Known rows, with every way that one mark hangs from another
[K744 K165 K353 [K459 K20] [K530 K582 K611]]: [ -9 -18 -12  14 -36  21 -32 -32   4 -28 -10 -13   8   3 -20 -10 -21  -7
  18 -36 -10  11 -19 -37   1  -8]
[K459 K20 [K744 K165 K353 [K530 K611 K820 K962]]]: [ -2 -38   1   7 -32  33 -32 -14  -1 -40 -17   2   4  22 -23  -8 -14  -3
  27  -7   0  11  -7 -30  12 -18]
[K530 [K744 K353]]: [ -7 -18   1   5  -9   1   2  -1   2  -9  -6  -3  -3   6 -11  -6   1   1
   9   1   6   0  -4  -8   4 -10]
[K582 [K530 K611 [K744 K165 [K459 K20]] K820 K962]]: [ 16 -32   8   2 -48  27 -11  -3   6 -26 -22   9  -4   8 -23 -23  -7   0
  20  -4   6   5  -4 -18   7 -13]
[K20 [K459 [K744 K165 K353 [K530 K611 K962]]]]: [  1 -32   6   0 -33  25 -23 -14   1 -31 -16 -15  -5  17 -15 -15 -15  -7
  19 -17  -3  10 -17 -37   9 -15]
[K530 K611 [K744 K165 K459] K962]: [ 15 -16   4  -4 -34   8  -2  -2  20 -18 -18   4  -8  13 -25 -27   0  -3
  10  -7   0   3 -11 -26   7  -6]
[K353 K20 [K744 K165 [K530 K611]] K820]: [-13 -26 -11  20 -27  26 -24 -22   4 -18  -1  11 -10   9  -9 -26   8  -4
 -10   4 -11 -10   6 -27 -11   1]
[K353 [K20 K459] [K744 K530]]: [ -8 -21   7  22 -26  17   0 -18   0  -6  -5 -10   5  -1   3 -20   2  -8
   1  -5  -8  -4   2 -14 -15  -5]
[K20 [K459 [K744 [K353 K820]]]]: [ -7 -30   4   8 -12  15  -6  -5 -14 -13  -6  -7  -9   9   5   0  -3  -6
   8   3   8   3  -7 -11   0 -12]
[K820 [K530 K582 K744 K962]]: [  2 -26  -1   0  -6  16   4  -2   1 -11 -23  14   3   0 -17 -23  -4  -8
  13   9   9  -7 -19  -2  -6 -11]
[K20 [K459 [K744 K165 K353 K530]]]: [-11 -22   9   3 -28  20 -19 -15  -7 -23   0 -28  -2  13  -3  -1 -15  -3
  14 -25  -8  13 -18 -27   5 -13]
[K20 [K459 [K744 K165 K353]]]: [ -4 -18   6   2 -23  15 -15 -10  -6 -17   0 -20  -6  11  -8   1  -8  -3
  13 -14  -5   9 -16 -18   1 -11]
[K820 [K530 K582 [K744 K165 K459] K962]]: [  2 -23   3  -3 -26  19  -2 -14   6 -17 -20   2  -1   4 -21 -26  -8  -5
  14 -13   1  -1 -29 -16  -5 -10]
[K20 [K459 [K744 [K353 [K820 [K530 K582]]]]]]: [-13 -41  -6   7  -6  29 -10 -13 -21 -15 -12   0  -9  -2   2 -10  -8 -10
  11   1   5  -1 -22  -9 -12 -16]
[K530 K582 K611 [K744 K353] K820 K962]: [  9 -42  -8   7 -17  19  -3   0   3 -26 -36  17  -7  14 -25 -23  -3  -5
  21  14  20 -13 -14 -18   5 -16]
[K744 K165 [K459 K20] [K530 K582 K611 K820 K962]]: [  9 -24  -4   8 -39  28 -24 -19   5 -29 -26   4   6  11 -22 -16 -20  -9
  22 -19  -1   5 -14 -32   3 -10]
[K165 K744]: [ 5 -5  4  2 -3 -4 10  5 -3 -5  3 -5  1  9 -6 -9  0 -2  3  0 -1  4  5  9
 -6  4]
[K582 [K530 K611]]: [  3 -12  -6  -5  -9   9  -7   4  -3  -7  -4   5  -7  -8  -1 -12  -2   2
  -3   0   1  -1   0   0   3   0]
[K165 [K744 [K353 [K20 K459] [K820 K530]]]]: [-12 -33   4  18  -6  24  -3 -23 -18  -3  -2   2  -9   3   7 -25   7  -4
  -1   1   1  -5   7  -4 -27  -9]
[K165 [K744 [K353 K820] [K530 K582]]]: [-16 -31  -6  16  -5  13  -8 -17 -19 -21  -9  -8  -1  12  -4 -10 -11  -8
   6  -8   7  -2  -9  -6  -8  -4]
[K165 [K744 K530]]: [ -2  -9   5   4  -8   1   5  -1  -6 -12   3 -13   4  11  -2 -10  -7  -2
   3 -10  -7   9   3   1  -5   1]
[K353 K20]: [ -5  -3  -2  13  -4   5  -5 -12   3   1   0   6   6  -3  -3  -6   5  -4
  -4   4   0  -7   7  -2  -8  -1]
[K20 [K459 K744]]: [  9 -13   8   1 -14   7   3   6  -5  -6  -1 -11   0   4   0  -1  -4  -8
   9  -1  -3   8  -8  -3  -1  -8]
[K530 K582 K611 K744 K820]: [ 15 -26 -16   3 -16  13   2  13   7 -16 -21  17  -9   8 -19 -20  -1  -7
  10  16   7 -10  -6  -8  -2  -9]

Rows
[  4 -30   2  14 -36  23 -15 -18  11 -16 -22   2  -7  11 -23 -28   3  -7
  12  -2   5  -9  -2 -32  -3 -15] -> [K530 K611 [K744 K165 [K353 [K20 K459]]] K962]
[ -7 -29 -14  11 -34  22 -16 -20   3 -26 -12   0 -10   7 -12 -25  -5  -8
  -2 -13  -9  -2 -19 -33  -7   0] -> [K353 [K744 K165 K459 [K530 K582 K611]] K820]
[ -7 -14   2   9 -17  10 -13  -3  -2 -20   5  -8  16   5  -8   5 -14  -9
  17  -6  -8  18  -2  -6   6 -11] -> [K459 K20 [K744 K530]]
[ -5 -40 -14  24 -27  29 -26 -24   3 -24 -28  21  -7  12 -32 -26   1 -12
   9  12  16 -21 -10 -28  -5 -13] -> [K530 K582 K611 [K744 K165 [K353 K20 K820]] K962]
[ -4 -31   5  10 -35  28 -24 -35   6 -29 -23   0  -3  15 -12 -26  -4   2
   9 -20   3  -2  -7 -40   0 -13] -> [K744 K165 [K353 K20] K459 [K530 K611 K820 K962]]
[ 16 -32   7  -7 -42  23  -3   1   6 -23 -24   7 -15  12 -17 -30  -2   3
  11  -5   9  -1 -11 -18   7  -9] -> [K582 [K530 K611 [K744 K165 K459] K820 K962]]
[-11 -13  -7  -1 -17  16 -27 -19   3 -20  -2  -9  -8  11  -9 -10  -8   4
   2 -22 -10   6  -7 -31   7  -4] -> [K744 K165 K353 [K530 K611]]
[ -9 -46 -11  19 -18  27 -31 -17 -11 -37 -25   9   9   9 -22  -8 -19 -17
  26   4  13   3 -14 -24   5 -18] -> [K459 K20 [K744 [K353 K820] [K530 K582 K611 K962]]]
[ -7 -38  -9  11 -13  26 -20 -27  -7 -21 -26  19   1  -4 -13 -22  -9  -9
  16  -3   8  -2 -15 -24  -8 -14] -> [K744 [K353 [K820 [K530 K582 K611 K962]]] [K459 K20]]
[  4 -30  -6   1 -15  12   0   6   6 -18 -15  10 -15  14 -12 -18   4   5
  11  10   8  -4   2 -16   5 -13] -> [K530 K611 [K744 K353] K820]
[ -9 -25  -8   9 -28  26 -17 -16   3 -16   2  15 -10   1 -10 -26   7  -1
   1  -1 -16   7  -2 -24 -13  -2] -> [K353 [K744 K165 [K459 K20]] [K820 [K530 K611]]]
[-14 -30   0  17 -27  26 -33 -27  -7 -36 -15 -11  18  13 -29   4 -26 -13
  30 -17   2   9 -25 -21   8 -17] -> [K459 K20 [K744 K165 K353 [K530 K582 K962]]]
[  7 -22  -8   6 -12  11   7   9   1 -11 -17   9  -3   6 -13 -10  -3  -5
  12  11  11 -10 -10   0  -2 -10] -> [K530 K582 K744 K820]
[  0  -2  -1   3 -34  13 -23 -17  11 -19   1  -9   5   4 -13 -10 -14  -3
   8 -28 -18  18  -3 -30   3  -2] -> [K744 K165 [K459 K20] [K530 K611]]
[ -3 -21 -12  16 -43  20 -20 -22  10 -28  -8  -7   8   3 -25 -21 -13 -10
  14 -22 -18   8 -16 -30  -5  -3] -> [K353 [K744 K165 [K459 K20] [K530 K582 K611]]]
[-20 -23  -5  11 -24  20 -23 -33 -10 -22 -11 -14  -4   9  -3  -5 -15  -5
   3 -30   1   1 -25 -31  -1  -6] -> [K744 K165 [K353 K820] K459 [K530 K582]]
[ -2  -6   0   8 -21  13 -20  -2   1 -17  10  -4   9   7 -19   8  -9  -7
  15  -4 -10  13  -4  -6   4  -7] -> [K459 K20 [K744 K165]]
[ -1 -36  -4  -3 -29  23 -11 -20   9 -28 -26   4  -8   7 -27 -35  -7  -2
  16 -15   2  -1 -30 -32  -2 -13] -> [K820 [K530 K582 K611 [K744 K165 K353 K459] K962]]
[-18 -32   6  15 -25  27 -34 -23 -12 -32 -10  -4   7  18 -15   4 -16  -7
  21  -6   5   9  -9 -23   9 -16] -> [K459 K20 [K744 K165 [K353 K820] [K530 K962]]]
[-12 -23  -6  24  -9  13  -3 -14  -3  -2  -1  14  -3   1  -1 -14  16  -6
  -8  22   3 -16   8  -3 -16   0] -> [K353 K20 K744 K820]
[  6 -19  -8   3 -12  14 -12  -8   2 -19 -25   6   4   3 -14 -17 -13 -11
  11  -5   4  -4 -14 -17   2  -5] -> [K744 [K530 K582 K611 K962]]
[ -1 -19   3  21 -20  13   4 -12   3   1  -4  -2   0  -3  -1 -18  10  -8
   0   7  -4  -9   5  -6 -18  -3] -> [K353 [K20 K459] K744]
[-15 -35 -18  18 -26  32 -42 -21  -8 -37  -7   0   1  12 -23  -3 -19 -13
  18  -9  -4   7 -14 -29   4 -14] -> [K459 K20 [K744 K165 [K353 K820] [K530 K582 K611]]]
[ -8 -22   5  18 -17   4  -3 -16 -10 -14  -1  -6   3  10  -4  -7  -3  -5
  13  -8   4  10   5  -6  -6  -5] -> [K165 [K744 [K353 K820] [K459 K20]]]
[  4 -20   4   1 -29  23 -12 -20  -2 -23 -25  -6   1  14 -11 -12 -17  -5
  14 -23   5  -1 -25 -24   1  -8] -> [K744 K165 K459 [K530 K582 K820 K962]]
[  7 -34 -10  15 -38  38 -23 -14   0 -28 -14  -2  -2  11 -16 -21 -12 -16
  13  -9  -7  -3 -13 -27  -8 -15] -> [K353 [K20 [K459 [K744 K165 [K530 K582 K611 K820]]]]]
[-12 -38 -11  23 -12  27 -26 -32  -6 -24 -31  16   1   5 -13 -21  -6 -13
   6   2  16 -16  -7 -26  -5 -12] -> [K744 [K353 K20 K820] [K530 K582 K611 K962]]
[ -8 -28 -16  21 -41  25 -25 -24   2 -26  -9   2   0   4 -19 -19  -9 -12
   9 -12 -11   3 -12 -33  -6  -2] -> [K353 [K744 K165 [K459 K20] [K530 K582 K611]] K820]
[  1 -37  -3  13 -29  25 -17 -24   0 -32 -33   3   9   8 -16 -17 -19  -8
  28 -15   9   4 -15 -30   4 -17] -> [K744 K353 [K459 K20] [K530 K582 K611 K820 K962]]
